Known rows, with every step that occurs:
filu, bafiti, tega, zosef: [ 0.48  0.27 -0.13 -0.39  0.14  0.11  0.03 -0.24  0.19 -0.18 -0.07  0.03
  0.10 -0.16 -0.15 -0.17 -0.26 -0.15  0.03  0.33]
rarig, filu, bafiti, tega, zosef, nule: [ 0.50  0.38 -0.13 -0.48  0.17  0.23  0.06 -0.22  0.06 -0.21 -0.20 -0.01
  0.24 -0.03 -0.19 -0.15 -0.35  0.04  0.01  0.23]
nule, rarig, filu, bafiti, tega, zosef: [ 0.41  0.20 -0.08 -0.35  0.19  0.19  0.02 -0.39  0.23 -0.07 -0.39  0.22
  0.18  0.05 -0.06 -0.24 -0.40  0.07  0.15  0.15]
nule, bafiti, tega: [ 0.25  0.34 -0.17 -0.38  0.03  0.12 -0.16 -0.19  0.07 -0.21  0.12  0.27
  0.06 -0.17 -0.14 -0.28 -0.43  0.03  0.02  0.15]
rarig, filu, bafiti, tega: [ 0.63  0.37 -0.13 -0.45  0.20 -0.04  0.02 -0.24 -0.02 -0.27 -0.25  0.29
  0.15 -0.04 -0.28 -0.21 -0.27  0.00  0.07  0.21]
zosef, nule, rarig, filu, bafiti: [ 0.25  0.36 -0.26 -0.10  0.28  0.09  0.04 -0.29 -0.06 -0.05 -0.14  0.25
  0.20  0.12 -0.08 -0.36 -0.20  0.09 -0.05 -0.11]
nili, tega, zosef: [ 0.45  0.03 -0.16 -0.35  0.08 -0.05  0.20 -0.16  0.01  0.04 -0.30  0.05
  0.15  0.11 -0.27 -0.37 -0.34  0.01  0.06 -0.26]
bafiti, tega, zosef, nule, rarig, filu: [ 0.25  0.24 -0.12 -0.37  0.01  0.32 -0.03 -0.18  0.08 -0.12 -0.19  0.05
  0.28  0.09 -0.18 -0.17 -0.49  0.14  0.16  0.06]
zosef, nule, rarig: [ 0.09  0.24 -0.32  0.07  0.13  0.04 -0.02 -0.15 -0.11  0.01  0.06  0.27
  0.19  0.13 -0.13 -0.42 -0.18  0.04 -0.02 -0.20]
filu, bafiti: [ 0.50  0.27 -0.25 -0.13  0.25 -0.16  0.07 -0.21 -0.02 -0.09 -0.06  0.29
  0.07 -0.07 -0.17 -0.36 -0.04 -0.16 -0.08  0.11]
filu, rarig, tega: [ 0.46  0.15 -0.38 -0.05  0.47 -0.06 -0.19 -0.27  0.01 -0.11 -0.31  0.17
  0.22  0.12 -0.31 -0.42  0.01  0.08 -0.07 -0.10]
nule, zosef: [ 0.34  0.24 -0.30 -0.24  0.10 -0.01 -0.03  0.06 -0.18 -0.07 -0.12  0.37
  0.18  0.04 -0.18 -0.29 -0.33 -0.03 -0.05  0.13]
filu, bafiti, tega: [ 0.47  0.36 -0.18 -0.33  0.17 -0.07 -0.01 -0.23  0.03 -0.27  0.06  0.19
  0.06 -0.16 -0.22 -0.21 -0.16 -0.15  0.00  0.26]
zosef, nule, rarig, tega: [ 0.01  0.29 -0.30 -0.06  0.31  0.17 -0.10 -0.26 -0.09 -0.05 -0.05  0.11
  0.19  0.10 -0.13 -0.42 -0.26  0.16  0.05 -0.20]
zosef, tega, nili: [ 0.46  0.15 -0.36 -0.08  0.22 -0.10  0.05 -0.23 -0.19 -0.01 -0.11 -0.09
  0.05  0.08  0.04 -0.25 -0.15 -0.24  0.22  0.03]
tega, nili: [ 0.48  0.06 -0.45  0.02  0.27 -0.19  0.01 -0.06 -0.14  0.15 -0.25  0.14
  0.21  0.17 -0.08 -0.28 -0.09 -0.06  0.16  0.08]
zosef, tega, rarig: [ 0.38  0.12 -0.03 -0.13  0.10 -0.11  0.23 -0.31 -0.14 -0.02  0.14  0.10
 -0.08  0.13 -0.08 -0.44 -0.24 -0.33  0.16 -0.15]
rarig, tega, zosef, nule, bafiti: [ 0.08  0.29 -0.24 -0.34  0.27  0.45 -0.10 -0.25  0.13 -0.03 -0.13 -0.16
  0.21 -0.06 -0.02 -0.36 -0.46  0.18  0.01  0.03]

Rows:
[ 0.38  0.22 -0.04 -0.37  0.14  0.09  0.19 -0.21 -0.22 -0.08 -0.10  0.13
  0.05  0.18 -0.02 -0.31 -0.51 -0.16  0.11  0.02] | nule, zosef, tega, rarig, filu
[ 0.51  0.14  0.01 -0.24  0.12 -0.08  0.26 -0.33 -0.18 -0.04 -0.10  0.16
 -0.02  0.21 -0.10 -0.43 -0.33 -0.21  0.21 -0.15] | zosef, tega, rarig, filu
[ 0.03  0.36 -0.13 -0.27  0.07  0.24  0.01 -0.24 -0.01 -0.09  0.40  0.04
  0.08 -0.02 -0.05 -0.30 -0.45  0.00 -0.05  0.00] | zosef, nule, bafiti, tega, rarig
[ 0.56  0.14 -0.03 -0.17  0.28 -0.15  0.29 -0.33 -0.02  0.10 -0.19  0.32
  0.10  0.21 -0.14 -0.42 -0.22 -0.11  0.06 -0.02] | tega, rarig, filu, bafiti
[ 0.33  0.31 -0.23 -0.34  0.08  0.08  0.00 -0.09 -0.23 -0.20  0.00  0.12
  0.03 -0.02 -0.06 -0.26 -0.38 -0.19  0.00  0.10] | nule, zosef, tega
[ 0.43  0.31 -0.04 -0.40  0.26  0.13  0.21 -0.34 -0.14 -0.11 -0.06  0.06
  0.00  0.10  0.08 -0.26 -0.45 -0.22  0.02  0.12] | nule, zosef, tega, rarig, filu, bafiti
[ 0.31  0.24  0.00 -0.45  0.09  0.14  0.03 -0.32  0.08 -0.07  0.01  0.28
  0.07  0.04 -0.08 -0.32 -0.55  0.05  0.12  0.06] | nule, bafiti, tega, rarig, filu
[ 0.12  0.22 -0.17 -0.26 -0.01  0.29 -0.05 -0.16  0.11 -0.11  0.02  0.00
  0.22  0.00 -0.14 -0.20 -0.42  0.04  0.09  0.08] | bafiti, tega, zosef, nule, rarig
[ 0.14  0.38 -0.08 -0.38  0.11  0.27  0.03 -0.26 -0.03 -0.11  0.18  0.10
  0.15  0.05 -0.09 -0.28 -0.51  0.10  0.00 -0.01] | zosef, nule, bafiti, tega, rarig, filu
[ 0.28  0.23 -0.19 -0.17  0.23  0.28  0.10 -0.28  0.15  0.05 -0.28  0.04
  0.26  0.12  0.00 -0.31 -0.30  0.07 -0.02  0.01] | tega, zosef, nule, rarig, filu, bafiti
[ 0.08  0.46 -0.25 -0.33  0.05  0.24 -0.13 -0.16 -0.04 -0.23  0.30  0.08
  0.11 -0.14 -0.13 -0.24 -0.40  0.06 -0.09  0.06] | zosef, nule, bafiti, tega
[ 0.40  0.29 -0.13 -0.29  0.22  0.04 -0.02 -0.38  0.07 -0.16 -0.28  0.38
  0.13  0.05 -0.12 -0.27 -0.31  0.06  0.12  0.07] | nule, rarig, filu, bafiti, tega
[ 0.15  0.24 -0.26 -0.21  0.08  0.33  0.00 -0.12  0.12  0.05  0.02 -0.02
  0.21 -0.03  0.00 -0.33 -0.38  0.04 -0.09  0.03] | tega, zosef, nule, bafiti
[ 0.65  0.28 -0.26 -0.36  0.32 -0.03  0.01 -0.27 -0.03 -0.13 -0.35  0.10
  0.21  0.05 -0.12 -0.11 -0.23  0.01  0.17  0.30] | rarig, filu, bafiti, tega, nili
[ 0.31  0.16 -0.38 -0.08  0.44  0.22 -0.15 -0.25  0.11 -0.05 -0.26 -0.14
  0.32  0.13 -0.22 -0.35 -0.09  0.12 -0.12 -0.08] | filu, rarig, tega, zosef, nule
[ 0.64  0.28 -0.09 -0.50  0.16  0.11  0.06 -0.25  0.12 -0.18 -0.35  0.14
  0.19 -0.03 -0.21 -0.17 -0.35  0.00  0.10  0.29] | rarig, filu, bafiti, tega, zosef
[ 0.37  0.01 -0.08 -0.21  0.15 -0.25  0.34 -0.27 -0.12  0.12 -0.05  0.19
  0.03  0.25 -0.27 -0.49 -0.29 -0.07  0.07 -0.42] | nili, tega, rarig
[ 0.14  0.12 -0.25 -0.03  0.08  0.24  0.05 -0.14  0.09  0.12 -0.11  0.07
  0.25  0.13 -0.05 -0.36 -0.29  0.04  0.01 -0.09] | tega, zosef, nule, rarig
[ 0.48  0.07 -0.53  0.04  0.61 -0.06 -0.21 -0.29 -0.01  0.05 -0.40 -0.04
  0.30  0.22 -0.14 -0.31  0.04  0.08  0.04 -0.02] | filu, rarig, tega, nili
